Each row was made from one path, in order. Every step used is in the known rows, and no mark comes twice. Write each row's path.
Known rows:
rugepo -> rerodes -> nida -> votibi -> padas: [ 46  -3 -45  15 -47 -57 -31   8  -4 -34  38 -55  53 -19  40 -45  23  -9
 -16   7 -19   4 -10   5 -35]
mife -> rugepo -> rerodes -> geba -> votibi -> padas: [  9  17  27  17 -66 -88 -32 -32  61  -9  23   6  62 -29  28 -18  43  -2
 -11 -21 -51 -23  11 -21  25]
geba -> rerodes -> lutag -> votibi: [-11 -22   4  14 -74 -32   7  -6  49   5  -9  28  39  14 -19 -42   5  12
  -2  17 -11  -2  -1 -29 -57]
mife -> rugepo -> rerodes -> lutag -> votibi -> nida: [  0  -1  22  11 -68 -69 -32   4  23  22  -1  46  67 -40  -5 -32  42 -12
 -22 -40 -39 -16  17   0 -45]
votibi -> rugepo -> rerodes -> lutag: [ -1   8  36  12 -34 -51  -8 -11  -6   8  29  81  51 -21  -5 -34  45  11
  -8   7 -63   7 -25  -1 -42]
rugepo -> rerodes -> lutag: [ -7  -1  29  21 -45 -28 -25 -19  20  -4  33  26  48 -29  -3 -38  26   7
  15  18 -38 -15 -17  -4 -44]
padas -> votibi -> rugepo: [ -6 -19  16  25  30 -34  15  -8   8  25   9  18  32 -14  11 -12  52  29
 -28  14  -1  10 -36   3  17]
votibi -> rugepo -> rerodes -> nida: [ 29   4 -23   6 -24 -54 -10   2 -39  -1  50  35   5 -39  16 -42  53  -1
 -14   9 -43  15 -25   6 -45]
nida -> votibi -> rugepo -> rerodes: [ 27   1  10 -10   2 -60 -42 -12 -13 -33  24  30  52 -16  25 -37  28  12
 -61  -7 -17  10 -25 -12 -23]
rugepo -> rerodes -> lutag -> votibi: [-13 -28  22  13 -49 -57 -43 -15  40  -6   6  17  64 -24 -19 -58  20   5
  13  -4 -21 -10 -15  -5 -55]
votibi -> padas -> rerodes -> nida: [ 11 -24 -48  31 -66 -18  42  38   1 -16 -11 -34  31 -15  24  16  44 -28
   0  34 -23 -16  -9  24 -11]
neli -> padas -> rerodes -> nida -> votibi -> rugepo: [ 51 -58 -25   2 -56 -39  22  26 -11 -21  -6  10   1   3  41 -13  52 -40
 -29  13 -17 -30   0  22 -42]
mife -> rugepo -> rerodes: [  7  16  30  14 -31 -30 -35 -20  24 -15  25  20  28 -41  20  -9  45   5
 -19   0 -31  -7   8  -9   7]
nida -> votibi: [  7  -7  -3   0   2 -22 -30  -8   8 -27   2 -11  25  11  27 -19   9   2
 -62   4   7 -11 -22 -12 -13]
rugepo -> rerodes -> nida: [ 27  -3 -31  13 -35 -33 -24  -9 -12 -13  52 -25  -1 -46  25 -49  34  -8
   0  25 -12  -2 -11   3 -47]
padas -> rerodes: [-17 -38  -5  13 -28   9  16   8   9 -22 -22   6  16 -34  10  12  40  -6
 -24  32   8 -24 -13  -2  -2]
neli -> padas: [ 14 -23  13  23 -35  -7  10 -30  11  -9  27  -5   1  11   7   5  28 -18
  16  18 -12 -28 -14  15  -1]
rerodes -> geba: [-12 -18   0   7 -36 -24  -4 -24  33   5   1  12 -10 -14 -13 -18  33 -31
 -40   1 -10 -42 -10   4  10]
lutag -> votibi: [-25 -33  -8   7 -13 -34 -26  -9  28 -12 -17 -15  25  -3 -15 -21  17  -2
 -16 -10  13   3 -24  -2 -19]
neli -> padas -> rerodes -> lutag -> votibi: [ -4 -83  19  21 -82 -28  17   7  45  -8 -37  17  42   2  -7  -8  35 -36
  24   7 -15 -44   1  16 -40]
lutag -> votibi -> padas: [-19 -22 -15  25 -35 -48  -7   2  37 -15 -13 -36  57  12 -14   3  19  -7
  -1 -11  -7   8 -32  11   2]
votibi -> rugepo -> rerodes -> geba: [  7  -3  12   2 -29 -63 -18 -23   6   2  33  58  25 -37 -17 -34  57 -10
 -38 -10 -39  -9 -22   5  -5]
padas -> rerodes -> nida -> votibi: [ 22 -46 -50  -1 -38 -15   5  35  -4 -28 -23 -28   2 -18  49 -23  36 -27
 -55  24  12 -26   5  -1 -46]
geba -> rerodes: [  3   5 -13  14 -45  -4  17 -24  12 -13  32   8   4  -5   5 -14  14  20
 -20  39  -1   0 -13 -25 -20]
neli -> padas -> rerodes -> geba: [ 10 -68   4  15 -76 -17  21 -10  42 -12 -13   4   2 -17  -4   6  53 -54
  -4  14  -8 -66  12  20   8]
votibi -> nida: [ -2   7 -31  11 -20 -15  12  -7 -37  19  25   6  16 -24   0   3  31 -10
 -32  -5  -4 -21 -26  14 -26]

Which path is each row?
[  3 -25   2  21 -58 -30  12  34  31 -28 -42  -4  86  17  25   9  19 -13
 -37  13 -28 -24  -6   2 -16] | nida -> votibi -> padas -> rerodes -> lutag
[ -2 -15 -19  23  14 -19  14  -1  -5  38  19 -31  43 -34   9  -8  43  13
 -32   1  25 -18 -23  11  -1] | padas -> votibi -> nida
[  1  17  44  21 -57 -39 -24  -8  35   7  14  48  44 -25  16 -20  40   2
  -8  -1 -57 -17  15  -8 -17] | mife -> rugepo -> rerodes -> lutag
[ 32 -10   5 -15 -19 -77 -43 -15   6 -22  13  37  45 -20  14 -50  39 -11
 -77 -21 -19 -11 -16  -9 -15] | nida -> votibi -> rugepo -> rerodes -> geba
[ -9 -17   6  10 -67 -54  17   1  28  14  -7  68  38  17 -22 -43  17  15
 -13   5 -30  11 -12 -24 -64] | geba -> rerodes -> lutag -> votibi -> rugepo
[ -9  -7 -19   1 -36 -67 -11 -40  12  35  24  10  18 -24   4 -35  29 -13
 -37 -26  -9 -47 -22 -19 -21] | rerodes -> geba -> votibi -> nida
[-23 -21  -6  13 -49 -46  -4   9   9  35 -18  35  53  -2 -29 -31  20 -14
 -20 -27 -21 -22 -19   9 -71] | rerodes -> lutag -> votibi -> nida
[-21 -47   1   3 -45 -39  -1 -21  44  -9 -26   8  18 -36  15 -22  39 -11
 -26  13   2 -53  -8 -27  -5] | padas -> rerodes -> geba -> votibi
[-27 -23   7  30 -63 -53   7  14  46   6 -24   9  75  26 -26 -11  12 -10
  15 -10 -39  -5 -21   9 -31] | rerodes -> lutag -> votibi -> padas
[ 10 -42  19  36  -8 -15  11 -25  37  10  22 -36  27   2  16   0  41  -1
  18  21  12 -27 -17  16  21] | neli -> padas -> votibi
[-17   5  18   7   7 -62 -10 -40 -11   8  28  49  26   1  22 -21  31  38
 -14   4 -32  15 -46 -36 -19] | geba -> votibi -> rugepo
[ 20   0  26  -6 -21 -66 -35  -6  -2 -18  15  56  67   0  18 -48  27  11
 -54  -6 -40   2 -21 -12 -47] | nida -> votibi -> rugepo -> rerodes -> lutag
[ 12 -36 -20   8 -58 -41   1  20  43 -36 -43 -25  60   2  17   3  30 -34
 -62  -3  -7 -36  -2   4  18] | nida -> votibi -> padas -> rerodes -> geba
[-35 -65   7  13 -58 -24   8  21  44  -6 -60  28  47 -14 -15 -16  31 -15
  -8  10  -7 -30  -8   1 -48] | padas -> rerodes -> lutag -> votibi
[ 41 -13 -34   0 -28 -49 -43  -2 -12 -28  37 -34  21 -32  44 -65  25  -9
 -37  10  -2  -3  -8  -3 -57] | rugepo -> rerodes -> nida -> votibi
[  6   9  17   7 -10 -49 -20 -20 -18 -10  40  48  33 -36  -3 -22  49  17
 -17   6 -35  19 -34  -2 -17] | votibi -> rugepo -> rerodes
[ -6 -21   4   0 -16 -72 -39 -11   4 -15   7  32  46 -31 -20 -41  40  12
 -18 -20 -10  24 -34  -1 -29] | lutag -> votibi -> rugepo -> rerodes
[ 37  -4 -50  15 -37 -42   3  25  -6 -18  13 -50  24  20  46 -20  15 -22
 -40   9 -19  -5 -13   9 -30] | rerodes -> nida -> votibi -> padas
[ 29  12  -7  12 -51 -37 -21   1   8  -1  32   9   3 -42  39 -29  50 -12
 -20   5 -37  -6  15  -1 -20] | mife -> rugepo -> rerodes -> nida
[-19 -25   3   2  -8 -58 -14  -5   8  -4 -13  38  26  -1 -21 -21  34   7
 -31 -22 -10  16 -38   1 -20] | lutag -> votibi -> rugepo
[ 28 -42 -40  -7 -29 -34  14  42 -29 -17 -23  19   4 -18  45 -23  46 -23
 -66  15  -9 -12  -6   2 -44] | padas -> rerodes -> nida -> votibi -> rugepo
[  0 -18 -34  27 -52 -53  19   2  16 -19   3 -37  41 -11  49  -6  30  10
  15  30 -24 -11 -19 -14 -25] | geba -> votibi -> padas -> rerodes -> nida
[ 45 -38   0  26 -26 -60   5  -9   4  12  51 -14  27 -22  28 -38  63  -3
  20  14 -14  -6 -11  26 -19] | neli -> padas -> votibi -> rugepo -> rerodes -> nida
[ -1  -4   1  18 -55 -86 -37 -48  47 -15  38 -21  67 -30  13 -38  31   3
   9  -2 -28 -18 -21 -23   1] | rugepo -> rerodes -> geba -> votibi -> padas
[  4  -3 -13   1 -43 -82 -46 -49  14   5  48   1  45 -61   5 -55  36  -3
 -19 -21 -10 -33 -18 -21 -32] | rugepo -> rerodes -> geba -> votibi -> nida
[-28 -24  24  12 -38 -61  -1   7  19  24 -25  72  43  16 -29 -32  29  -1
 -17 -21 -38   1 -29   0 -54] | rerodes -> lutag -> votibi -> rugepo
[-13 -15  13   1 -22 -77 -12 -44  20  16  13  50  11  -5   4 -37  36   2
 -37 -14 -30 -22 -29 -26  -4] | rerodes -> geba -> votibi -> rugepo
[ 50   0 -49  -5 -50 -47  15   9 -19 -11  28  18  -4  12  39 -49  18   8
 -60  21 -13  14  -5 -21 -61] | geba -> rerodes -> nida -> votibi -> rugepo
[ -9 -10  43  16 -60 -61 -38  -6  54   3 -10  40  60 -24   2 -35  37  -2
  -7 -22 -41 -10  12  -8 -26] | mife -> rugepo -> rerodes -> lutag -> votibi
[  6 -24  23  15  -4 -66 -12 -23  28  23  21  13  51 -49  -2 -43  64   6
 -29  -3  -8  -8 -19   3  16] | padas -> votibi -> rugepo -> rerodes -> geba
[ 22 -20  -9  23   7 -59  -3  -2  -6  18  44  -8  34 -46  27 -49  62  19
 -10  13  -9   9 -22   7 -23] | padas -> votibi -> rugepo -> rerodes -> nida
[ -2 -73  23  18 -78 -49  25  14  29   1 -37  56  43   3 -16  -4  52 -33
  11   3 -33 -27  -8  20 -44] | neli -> padas -> rerodes -> lutag -> votibi -> rugepo
